Known rows, with every way that one mark hangs from another
gena[pudi[fiko lokezi pemes] ratug]: |  34.2 | -15.3 | -55.9 | -53.7 | -52.0 | -52.8 |  -8.9 |  50.7 |  -9.2 |  31.3 |  13.3 | -50.0 |  59.8 | -27.0 |  24.6 |   6.8 | -32.1 | -17.1 |
ruval[pudi[fiko gena pemes[zibu]]]: |  77.3 |  -0.2 | -18.4 | -56.8 | -20.3 |  28.1 |  43.0 |  42.0 |  -7.3 |  34.8 | -15.5 | -34.4 |  40.2 |   9.6 |  51.3 |  38.3 |   0.9 |  19.8 |
pemes[zibu]: | -11.9 |   9.3 |  17.9 |  -9.9 |  12.5 |  10.8 |   4.7 |  13.7 |  -7.1 |   8.1 | -25.3 |   1.0 |  -2.7 |  23.6 |   7.4 |   7.8 |  10.6 |   9.6 |
pudi[fiko gena[ratug] pemes]: |  48.1 | -16.8 | -69.9 | -36.6 | -50.1 |   2.1 |  27.9 |  34.2 | -19.2 |  38.4 |  20.6 | -43.9 |  42.4 | -31.5 |  33.1 |  -5.1 | -22.5 | -28.8 |
lokezi[neru]: |  11.8 |  31.4 |  -7.2 |  18.0 |   6.4 |  -1.2 |   0.6 |  -2.7 |  14.0 |   5.1 |  -0.1 |  -5.8 |   5.7 |  -3.4 |  18.4 | -15.3 | -21.7 |   1.1 |
ratug[gena[pudi[lokezi pemes]]]: |  -3.8 |   6.7 | -32.0 | -42.3 | -17.6 | -35.1 |   9.6 |  41.4 |   0.3 |  25.7 |  25.1 |   2.8 |  18.1 | -19.8 |  25.4 |  -1.8 | -36.6 |  20.1 |
ratug[gena[pudi]]: | -13.2 |   1.4 |  -5.3 | -27.9 |  11.5 |  -6.8 |  -3.4 |  26.6 |  19.4 |  18.1 |  32.5 |   8.3 | -14.2 | -11.7 |  10.0 |  -6.0 | -40.1 |  11.3 |
ratug[gena[pudi[pemes]]]: |  -4.1 |   2.7 | -26.4 | -34.4 |  -7.0 |  -9.6 |  25.7 |  27.9 |   2.8 |  26.0 |  32.4 |  13.9 |  10.3 |  -8.1 |  28.7 |  -2.7 | -37.6 |  11.0 |
ratug[gena[pudi[lokezi pemes[zibu]]]]: | -16.4 |  16.9 | -11.4 | -54.5 |  -6.3 | -22.2 |  12.7 |  57.0 |  -5.2 |  33.7 |  -1.9 |   4.8 |  19.6 |   5.2 |  34.6 |   6.1 | -24.6 |  26.9 |
pudi[fiko]: |  21.5 |  -2.7 | -18.8 | -15.5 |  -5.5 |   8.0 |   1.9 |  21.0 |   8.0 |   9.9 |   7.1 | -27.7 |  27.0 |  -7.7 |   7.8 |  -1.5 |  -7.2 |   7.6 |
lokezi[neru[fiko]]: |  13.1 |   8.9 | -20.6 |   9.3 |  16.5 | -10.4 |   0.5 |   5.4 |  16.0 |  19.5 |  15.3 |  -7.3 |  -2.6 |  -6.4 |  27.8 | -40.3 | -16.9 |  13.6 |
ratug[gena]: | -17.0 |   8.3 |  -5.1 |  -8.4 |   7.5 |  12.9 |  12.6 |   3.5 |  14.6 |  21.6 |  16.7 |  21.4 | -14.7 |  -7.9 |   7.9 | -12.9 | -27.5 |  19.0 |
pudi[fiko pemes]: |  35.0 |  -0.6 | -40.9 | -22.5 | -22.6 |   4.8 |  33.2 |  20.6 | -10.0 |  14.9 |   4.5 | -19.1 |  43.7 |  -0.3 |  28.2 |   5.2 |  -3.9 |   4.2 |
ruval[pudi[gena[ratug]] zibu]: |  43.4 | -37.9 |   6.3 | -34.7 | -22.7 |   5.5 |  30.5 |   8.5 | -11.9 |  15.7 | -25.4 | -33.8 | -18.5 | -33.4 |   2.6 |  14.9 | -30.6 | -31.3 |
gena[ratug]: |  -2.3 | -16.3 | -10.0 |  -2.5 | -22.8 |  -8.6 |  -1.7 |  -8.3 |  -3.9 |  18.6 |  -1.9 |  -8.8 |   2.9 | -14.9 |  -0.3 |  -9.1 | -15.2 | -29.7 |
ratug[gena[pudi[fiko lokezi pemes]]]: |  18.6 |   8.4 | -52.6 | -56.8 | -25.0 | -30.5 |  10.7 |  62.1 |   8.0 |  40.1 |  31.1 | -21.5 |  45.8 | -23.3 |  32.2 |   0.1 | -43.8 |  26.1 |
ruval[pudi[gena pemes] zibu]: |  53.5 | -18.7 |  -4.4 | -38.8 | -16.6 |  13.8 |  64.8 |  17.4 | -22.2 |   1.2 | -24.0 | -21.7 |  -0.6 | -13.4 |  24.2 |  24.7 | -13.7 |  -3.2 |
gena[pudi[lokezi] ratug]: |  -1.4 | -15.7 | -14.9 | -33.2 | -32.2 | -57.6 | -41.2 |  31.2 |   2.3 |  15.8 |   7.4 | -31.7 |  17.3 | -25.1 |  -5.3 |   1.1 | -26.9 | -24.9 |
pudi[fiko gena]: |  37.7 |   1.3 | -40.8 | -23.2 |  -9.7 |  11.3 |  -2.5 |  44.6 |  -2.8 |  17.3 |  23.0 | -39.9 |  19.8 | -23.2 |  16.1 |   0.2 | -10.2 |   3.9 |
pudi[gena lokezi[neru[fiko]]]: |  28.4 |  16.1 | -46.8 | -15.6 |  -0.9 | -35.2 | -14.9 |  44.3 |   1.8 |  20.0 |  25.0 | -30.5 |   2.6 | -33.4 |  34.1 | -34.6 | -16.0 |  21.8 |

Rows
|  55.2 |   5.3 | -28.1 | -20.4 | -14.6 | -31.9 |  21.3 |   9.9 |   9.9 |  21.8 |  -0.3 | -13.2 |  31.9 |  -0.3 |  47.9 | -11.1 | -12.7 |  26.6 | -> ruval[pudi[lokezi[neru[fiko]] pemes]]
|  35.9 | -12.7 | -51.2 | -40.9 | -45.9 | -24.3 | -20.1 |  49.0 |  -9.7 |  34.3 |  13.8 | -59.2 |  31.8 | -46.5 |  11.4 |  -5.6 | -20.8 | -10.5 | -> pudi[fiko gena[ratug] lokezi]
|  26.6 | -10.5 | -52.2 | -23.0 | -43.7 |  -2.9 |  27.8 |  11.1 | -28.5 |  26.0 |  14.4 | -18.9 |  16.7 | -28.8 |  24.1 |  -5.8 | -15.2 | -35.7 | -> pudi[gena[ratug] pemes]
|  57.2 |  13.7 |   1.6 | -25.3 |  -3.6 | -16.5 |  14.3 |  24.8 |   3.3 |   3.7 | -30.0 | -45.1 |  -4.6 | -32.9 |  18.8 |   7.7 | -36.9 |  12.4 | -> ruval[pudi[gena lokezi[neru]] zibu]
|  10.9 | -15.1 | -36.4 | -40.0 | -52.6 | -56.6 |  -8.3 |  31.6 | -18.8 |  18.4 |   9.1 | -23.9 |  35.9 | -19.3 |  16.8 |   3.6 | -23.6 | -25.2 | -> gena[pudi[lokezi pemes] ratug]
|  36.2 |   2.7 | -44.9 | -37.5 | -21.9 | -20.2 | -14.9 |  57.2 |  -5.2 |  18.9 |  18.5 | -51.1 |  29.0 | -32.2 |  14.4 |   0.0 |  -6.0 |  17.8 | -> pudi[fiko gena lokezi]
|  10.1 |   0.2 | -28.1 | -37.2 | -27.5 | -49.3 |  -5.2 |  43.4 | -13.5 |   4.6 |  10.3 | -16.4 |  34.5 |  -8.3 |  17.8 |  16.4 |  -7.4 |   2.6 | -> gena[pudi[lokezi pemes]]
|  10.2 | -21.1 | -28.2 | -29.9 | -39.6 | -28.0 |   9.5 |  18.9 | -12.1 |  18.5 |  14.8 | -18.0 |  25.6 | -10.2 |  17.8 |   5.1 | -23.3 | -39.9 | -> gena[pudi[pemes] ratug]
|  52.6 |  -0.3 |   0.9 | -42.1 | -10.9 |  19.8 |  45.6 |  21.8 | -17.3 |  20.4 | -20.3 | -12.3 |  15.5 |  19.5 |  40.2 |  35.1 |  11.2 |  10.1 | -> ruval[pudi[gena pemes[zibu]]]
|  50.7 | -18.1 |   6.7 | -43.7 | -13.6 | -11.6 |  14.5 |  28.4 |   1.6 |   6.7 | -42.2 | -44.6 |  20.0 | -16.8 |   0.3 |  25.1 | -21.8 |  21.6 | -> ruval[pudi[fiko lokezi] zibu]
|  35.9 |  -3.5 | -43.7 | -50.6 | -31.8 | -43.5 |  -4.9 |  63.2 |  -5.5 |  15.7 |  17.7 | -41.1 |  57.0 | -12.2 |  26.1 |  14.1 | -17.1 |  12.3 | -> gena[pudi[fiko lokezi pemes]]
|  12.0 |  -7.4 | -36.2 | -27.3 | -39.0 | -32.7 | -19.6 |  27.1 | -15.6 |  18.9 |   9.1 | -34.3 |   8.0 | -39.9 |   6.8 |  -7.3 | -13.9 | -18.7 | -> pudi[gena[ratug] lokezi]
|  39.1 |  15.1 |  19.5 | -13.5 |   0.1 | -20.8 |  13.0 |   4.9 |  11.2 |  -2.4 | -46.4 | -27.3 |   2.9 | -13.6 |   9.8 |   6.5 | -38.3 |  17.5 | -> ruval[pudi[lokezi[neru]] zibu]
|  45.3 | -21.5 |  15.9 | -34.0 |   1.8 |  16.0 |  29.2 |  18.6 | -10.2 |  -1.8 | -22.8 | -24.9 | -20.0 | -17.4 |   5.7 |  23.8 | -16.5 |  -0.6 | -> ruval[pudi[gena] zibu]
|   2.7 |   1.3 |   2.4 | -37.2 |  -5.3 |  -5.5 |  18.8 |  37.0 | -14.0 |  10.8 | -11.3 |  -7.1 |  18.5 |  27.3 |  30.9 |  21.9 |   2.3 |   2.4 | -> gena[pudi[pemes[zibu]]]
|  -1.5 | -11.2 |  -9.7 | -38.6 | -26.8 | -14.0 |  13.9 |  29.0 | -18.0 |  28.6 | -16.1 | -13.0 |  20.9 |  10.2 |  26.2 |  13.8 | -14.9 | -29.7 | -> gena[pudi[pemes[zibu]] ratug]
|  19.9 |  33.2 | -31.5 | -18.1 | -19.9 | -53.8 |  -4.0 |  40.6 |   0.0 |  10.6 |  11.1 | -26.2 |  37.9 |  -8.1 |  34.2 |  -1.7 | -31.4 |   3.5 | -> gena[pudi[lokezi[neru] pemes]]
|  20.2 | -26.9 | -28.2 | -34.3 | -26.1 | -22.4 | -23.3 |  34.9 |  11.6 |  26.9 |  21.9 | -44.3 |  29.5 | -21.3 |  10.1 |  -1.5 | -37.4 | -29.4 | -> gena[pudi[fiko] ratug]
|  77.9 | -21.8 | -26.2 | -54.4 | -21.6 |  18.3 |  65.7 |  39.0 | -18.5 |  13.3 | -17.0 | -42.4 |  20.1 | -20.0 |  30.5 |  27.2 | -19.5 |   3.9 | -> ruval[pudi[fiko gena pemes] zibu]
|  35.6 |  -5.9 | -50.6 | -43.8 | -34.2 |  14.2 |  36.5 |  48.6 | -27.4 |  47.0 |  -6.3 | -41.4 |  39.8 | -10.3 |  42.0 |   2.9 | -10.8 | -13.4 | -> pudi[fiko gena[ratug] pemes[zibu]]
|  28.7 | -23.1 | -47.1 | -43.3 | -42.4 | -23.3 |  10.1 |  39.2 |  -4.8 |  32.2 |  21.9 | -39.1 |  48.8 | -14.6 |  26.0 |   5.0 | -33.8 | -29.5 | -> gena[pudi[fiko pemes] ratug]
|  43.0 |  30.2 | -51.3 | -36.1 | -26.1 | -45.0 |  -5.1 |  60.2 |   9.2 |  24.0 |  18.8 | -49.3 |  61.7 | -12.4 |  44.8 |   0.4 | -39.3 |  11.3 | -> gena[pudi[fiko lokezi[neru] pemes]]
|  20.0 |  11.0 | -20.9 | -28.7 | -10.8 |  18.6 |  35.6 |  31.8 | -15.4 |  25.6 | -23.0 | -18.6 |  43.2 |  20.8 |  33.9 |   7.4 |   8.9 |  14.7 | -> pudi[fiko pemes[zibu]]
| -16.9 |   7.0 | -10.5 | -36.6 |  -1.6 | -35.2 | -21.2 |  41.6 |  16.2 |  23.1 |  25.3 |  -0.6 |  -1.1 | -23.2 |   7.2 |  -7.8 | -38.6 |  23.7 | -> ratug[gena[pudi[lokezi]]]
|  16.8 | -19.9 | -31.3 | -48.5 | -39.5 | -48.0 | -41.3 |  52.2 |   5.7 |  31.4 |  14.6 | -54.6 |  39.2 | -29.5 |   8.8 |   2.1 | -35.4 | -17.1 | -> gena[pudi[fiko lokezi] ratug]
|  48.0 | -10.2 | -77.9 | -46.9 | -61.5 | -28.0 |  12.0 |  47.1 | -23.7 |  35.6 |  15.7 | -53.3 |  53.8 | -38.5 |  25.2 |  -2.9 | -16.0 | -13.2 | -> pudi[fiko gena[ratug] lokezi pemes]
|  23.6 |   1.6 | -17.8 | -48.8 | -11.0 |  -2.6 |  20.1 |  59.1 |  -7.2 |  25.8 |  -4.4 | -29.0 |  41.7 |  18.6 |  41.2 |  20.3 |  -7.9 |   5.4 | -> gena[pudi[fiko pemes[zibu]]]
|  27.6 |   7.9 | -41.8 | -30.3 | -32.2 | -52.4 | -37.3 |  48.5 |  21.3 |  38.0 |  11.9 | -62.6 |  46.4 | -32.0 |  23.8 | -12.8 | -56.8 | -14.8 | -> gena[pudi[fiko lokezi[neru]] ratug]
|  33.6 |  -9.5 | -38.4 | -43.0 | -22.2 | -16.8 |  13.7 |  49.3 |  -2.7 |  17.6 |  22.0 | -28.1 |  46.2 |  -3.4 |  27.9 |  13.7 | -20.9 |  -1.6 | -> gena[pudi[fiko pemes]]
|  18.4 |   0.9 | -40.6 | -48.8 | -11.3 |   0.9 |  26.5 |  53.2 |  12.6 |  39.4 |  36.8 | -11.8 |  31.5 | -11.5 |  36.2 |  -2.7 | -44.8 |  15.8 | -> ratug[gena[pudi[fiko pemes]]]
|  24.4 |  -3.3 | -56.9 | -19.0 | -21.8 | -41.4 | -20.3 |  31.7 |  -0.4 |  38.8 |  27.1 | -43.0 |   3.2 | -48.4 |  32.7 | -49.0 | -31.5 | -11.4 | -> pudi[gena[ratug] lokezi[neru[fiko]]]
|  10.5 | -11.3 | -35.7 | -24.0 | -16.8 | -66.9 | -43.6 |  39.2 |  14.5 |  35.2 |  23.5 | -35.4 |  12.5 | -30.2 |  27.1 | -37.1 | -45.6 | -10.7 | -> gena[pudi[lokezi[neru[fiko]]] ratug]
|  66.8 |  -4.4 | -26.5 | -41.3 | -40.1 | -18.4 |  20.0 |  23.7 |   0.9 |  20.1 | -13.8 | -33.8 |  61.4 |  -2.4 |  28.6 |  29.3 |  -3.3 |  22.2 | -> ruval[pudi[fiko lokezi pemes]]
|  65.7 | -24.3 |  -2.4 | -44.6 |  -2.5 |  22.2 |  32.1 |  36.3 |  -2.1 |   6.8 | -15.9 | -51.1 |   3.5 | -24.3 |  14.9 |  21.2 | -27.2 |   5.0 | -> ruval[pudi[fiko gena] zibu]
|  33.9 |   9.1 | -48.5 | -29.6 | -35.6 | -24.7 |  13.4 |  35.7 | -10.0 |  17.7 |  -3.2 | -28.0 |  54.1 | -10.4 |  20.5 |   4.0 |  -4.6 |  20.3 | -> pudi[fiko lokezi pemes]
|  55.5 |   3.7 |  -5.0 | -50.7 | -25.5 |  -5.8 |  22.7 |  34.8 |  -2.2 |  29.7 | -40.3 | -32.2 |  56.5 |  21.8 |  38.2 |  35.2 |   6.8 |  30.1 | -> ruval[pudi[fiko lokezi pemes[zibu]]]
|  24.6 |  -4.6 | -23.0 | -45.7 | -16.0 | -42.5 | -39.2 |  62.2 |  12.2 |  11.9 |  18.8 | -46.4 |  39.9 | -17.7 |   8.9 |   9.5 | -20.2 |  16.3 | -> gena[pudi[fiko lokezi]]
|  22.7 |  -5.4 | -57.9 | -32.9 | -58.1 | -31.9 |  10.9 |  26.9 | -32.3 |  22.9 |   7.7 | -28.9 |  29.2 | -35.8 |  21.7 |  -2.8 | -10.7 | -21.4 | -> pudi[gena[ratug] lokezi pemes]
